Each row was made from one small tree. Brackets hold a mark, then the marks that hang from it, in alphabetical order. Every link used is in the known rows. Write each row's tree.
Known rows
(Z N (U E K)): [  2.0  12.4  25.4 -39.2  26.2  -1.4 -13.0  43.7  15.1  15.2 -40.9   0.3
 -43.4  42.9   2.3 -24.0  19.7]
(P (G (E U))): [  4.9   3.6  27.3   1.1  10.1   8.1 -17.8   4.0 -56.6   4.6   1.8 -35.8
  -4.9  60.2  10.6 -20.1  29.2]
(G (E U) X): [ 20.2  -1.1  41.9  -1.1 -11.8  30.3  -7.1   3.9  -6.6  19.0  -7.2 -50.7
  -0.7  75.4   9.4 -27.5  21.8]
(Z U): [  2.2   7.3  42.3  -8.6  21.1  12.4 -25.0  16.0  -8.5  19.1 -17.3 -11.3
 -21.0  56.3   5.3 -37.6  28.4]
(X (D (P G))): [-29.4  -4.5  -0.2 -15.3  27.1 -19.9 -25.9  -6.6   2.7   2.5 -30.4  17.3
 -26.1  30.0  11.5 -11.9  22.1]
(P (G (X (D V)))): [-23.4 -11.7  17.0 -29.7  26.7  -5.5 -24.0 -15.8  28.0   0.2 -26.4  13.2
 -32.6  29.2  16.7  -6.4  13.8]
(G (E U) (H D) X): [ 34.9  -1.1  40.6  -4.9 -18.5  18.2  -2.9 -34.6 -16.9  26.4   1.0 -81.0
  14.1  69.6  16.6 -37.8   3.4]
(X (D (P G) V)): [-33.4 -10.7 -15.3 -22.8  32.7 -27.0 -27.7 -20.7   6.8   1.7 -34.4  30.3
 -25.4  13.9  12.4   1.6  21.7]
(H (D (P (G (E (U K)))) V X)): [ -1.3 -17.3 -35.8  -1.9  32.9 -23.7   4.5 -50.7 -33.5  13.1 -19.6  -1.6
 -20.3  15.5   8.8  27.7  17.6]
(D P X): [ -3.2  -6.2  -7.0  -5.2   9.8  -2.5 -23.4 -16.8  33.5  17.7 -25.7   1.4
 -12.0  43.4   8.0 -19.0  19.2]
(X (D (P (G (E U) H)) V)): [ -0.9 -11.2  -4.3 -17.3   1.5 -23.8  -1.7 -26.1 -24.2  13.6 -22.8  -6.4
 -11.0  26.6  12.5   1.8   6.0]
(P G): [-13.3   4.9  23.9  -9.5  28.5  -4.1 -40.1   1.3 -11.2  -2.1  -7.2 -10.2
 -11.8  49.6  13.5 -30.8  27.9]
(H (D (P (G X)) V)): [-18.0 -15.4  -5.0 -16.9  34.8 -14.5 -26.1 -53.1 -12.8   0.6 -11.0  -2.9
 -19.2  29.4  15.1  -7.0  14.9]
(E U): [  3.4   9.6  25.9  -5.7   1.4  15.3 -20.4  -0.5 -22.5  16.7 -17.9 -40.8
  -3.3  57.0   6.5 -36.3  43.6]
(H (D (P G) V X)): [-16.3 -16.5 -30.4 -11.1  38.9 -25.6 -27.3 -64.0 -17.2   6.3 -16.3   5.8
 -18.6  14.0  13.6   2.6  15.1]
(G X): [  1.6   0.4  38.2 -12.9   6.0  19.0 -28.2   1.7  36.5  11.7 -14.6 -23.4
  -8.7  64.9  12.4 -38.0  20.1]
(P (G (E (U K)) H (X (D V)))): [  4.5 -11.8  20.9 -27.2   6.4 -13.4  11.3  -8.7  29.8  10.9 -26.4  -5.6
 -27.3  32.7  14.6   8.4  -1.2]
(P (G H X)): [  4.3  -0.9  44.7 -20.4   9.9  -1.1 -24.9  -8.0  24.0   0.5  -1.0 -23.2
 -14.4  60.7  17.3 -38.6   1.0]
(Z N (U K)): [  3.1   6.4  35.5 -26.3  30.4   3.9  -9.9  35.5  -3.4  18.5 -28.6   0.2
 -52.0  50.6   1.2 -34.5  21.0]

Which tree is each row?
[ -2.7 -16.3  -9.4  -6.6  29.0 -13.0   5.3 -39.9 -27.9   7.1 -14.5  -9.6
 -21.0  29.9  10.3  17.3  17.0] | (H (D (P (G (E (U K)) X)) V))
[  6.2  -3.8  17.0  -5.0   8.3 -17.7 -26.1  -8.0  -5.5   4.8   0.3 -13.1
   4.5  55.2  15.9 -23.5  -3.4] | (D (P (G E H)))
[ -2.7 -11.3  22.4  -3.1  14.6   1.1 -20.1  -1.2   1.4   0.4  -2.1  -4.3
 -14.5  62.6  13.5 -13.0   5.5] | (D (P (G E X)))
[ 14.9 -15.6 -10.5  -8.0   0.3 -19.5  -1.0 -39.5 -26.0  14.1 -10.0 -12.3
 -11.3  35.7  10.6   3.1   1.7] | (D (P (G (E U) H)) V X)
[-22.7  -8.3 -14.5 -22.7  15.9 -15.1 -26.1 -17.4  32.9  15.9 -44.5  17.1
 -10.9  20.6  11.1  -7.6  23.7] | (X (D P V))
[  0.7  -8.0  -0.1 -11.5  13.1 -22.1 -19.8 -27.8  19.0   7.4 -11.7   2.5
 -18.9  39.6  12.4 -19.3   0.3] | (D (P (G H)) X)
[ -6.9 -17.8   7.3 -10.3  20.7  -5.8 -23.2 -14.7   5.5  -0.4  -6.0   8.5
 -13.7  47.2  14.3   0.4   4.2] | (D (P (G E X)) V)
[ 27.3  -7.6 -11.9   0.4  -1.9 -12.7  11.4 -42.1   9.9  32.7 -20.4 -37.5
   1.2  38.6   9.5  -3.9   3.0] | (G (E (U K)) (H (D P X)))
[  5.6  -2.4  31.4  -4.7  15.5   8.5   1.9  12.0  -4.7   3.4  -7.5 -19.0
 -24.7  60.1   9.1  -4.7  20.9] | (P (G (E (U K)) X))
[ 14.4 -15.5  10.1 -20.4 -21.9  -2.1   8.8 -25.2  24.0  27.4 -30.1 -21.2
  -7.6  42.3  12.1  -5.2  -1.8] | (G (E U) H (X (D P V)))
[-20.3 -10.2  -7.4 -29.2  19.1 -35.4 -23.6 -28.4  22.5   6.1 -30.1  20.0
 -17.6  15.9  15.4  -7.5   3.9] | (X (D (P (G H)) V))
[-23.4  -7.3  -8.8 -15.4  33.7 -21.3 -36.0 -20.1  -9.8  -2.1 -16.3  18.1
 -15.4  28.5  10.9  -9.2  25.8] | (D (P G) V)
[ 26.9 -14.7 -18.6  -4.1  -7.7 -10.5   0.3 -67.4 -18.1  32.0 -14.0 -44.0
  10.8  32.5  12.3  -5.2   2.5] | (G (E U) (H (D P V X)))
[ 11.9  -7.0  23.0 -24.0   6.8  -0.9 -27.8 -50.0  31.8  17.9 -10.3 -43.4
   7.2  43.0  19.7 -34.7   0.3] | (G (H (D V)) X)
[-18.8 -11.4 -20.6 -13.7  25.1 -25.5   3.4  -7.0  -9.5   8.5 -37.3  22.6
 -27.4  15.0   7.5  25.9  24.2] | (X (D (P (G (E (U K)))) V))
[ -5.2 -10.8 -12.7 -20.0  13.0 -34.8   7.9 -14.9   4.5  12.6 -34.1  12.3
 -20.2  17.0  10.4  16.5   6.8] | (X (D (P (G (E (U K)) H)) V))
[ -3.9 -10.0 -15.1  -1.0  23.8 -12.7 -14.5 -49.3 -80.2   8.7  -5.3 -27.9
  -1.6  31.5  11.8   1.7  25.8] | (H (D (P (G (E U))) V))
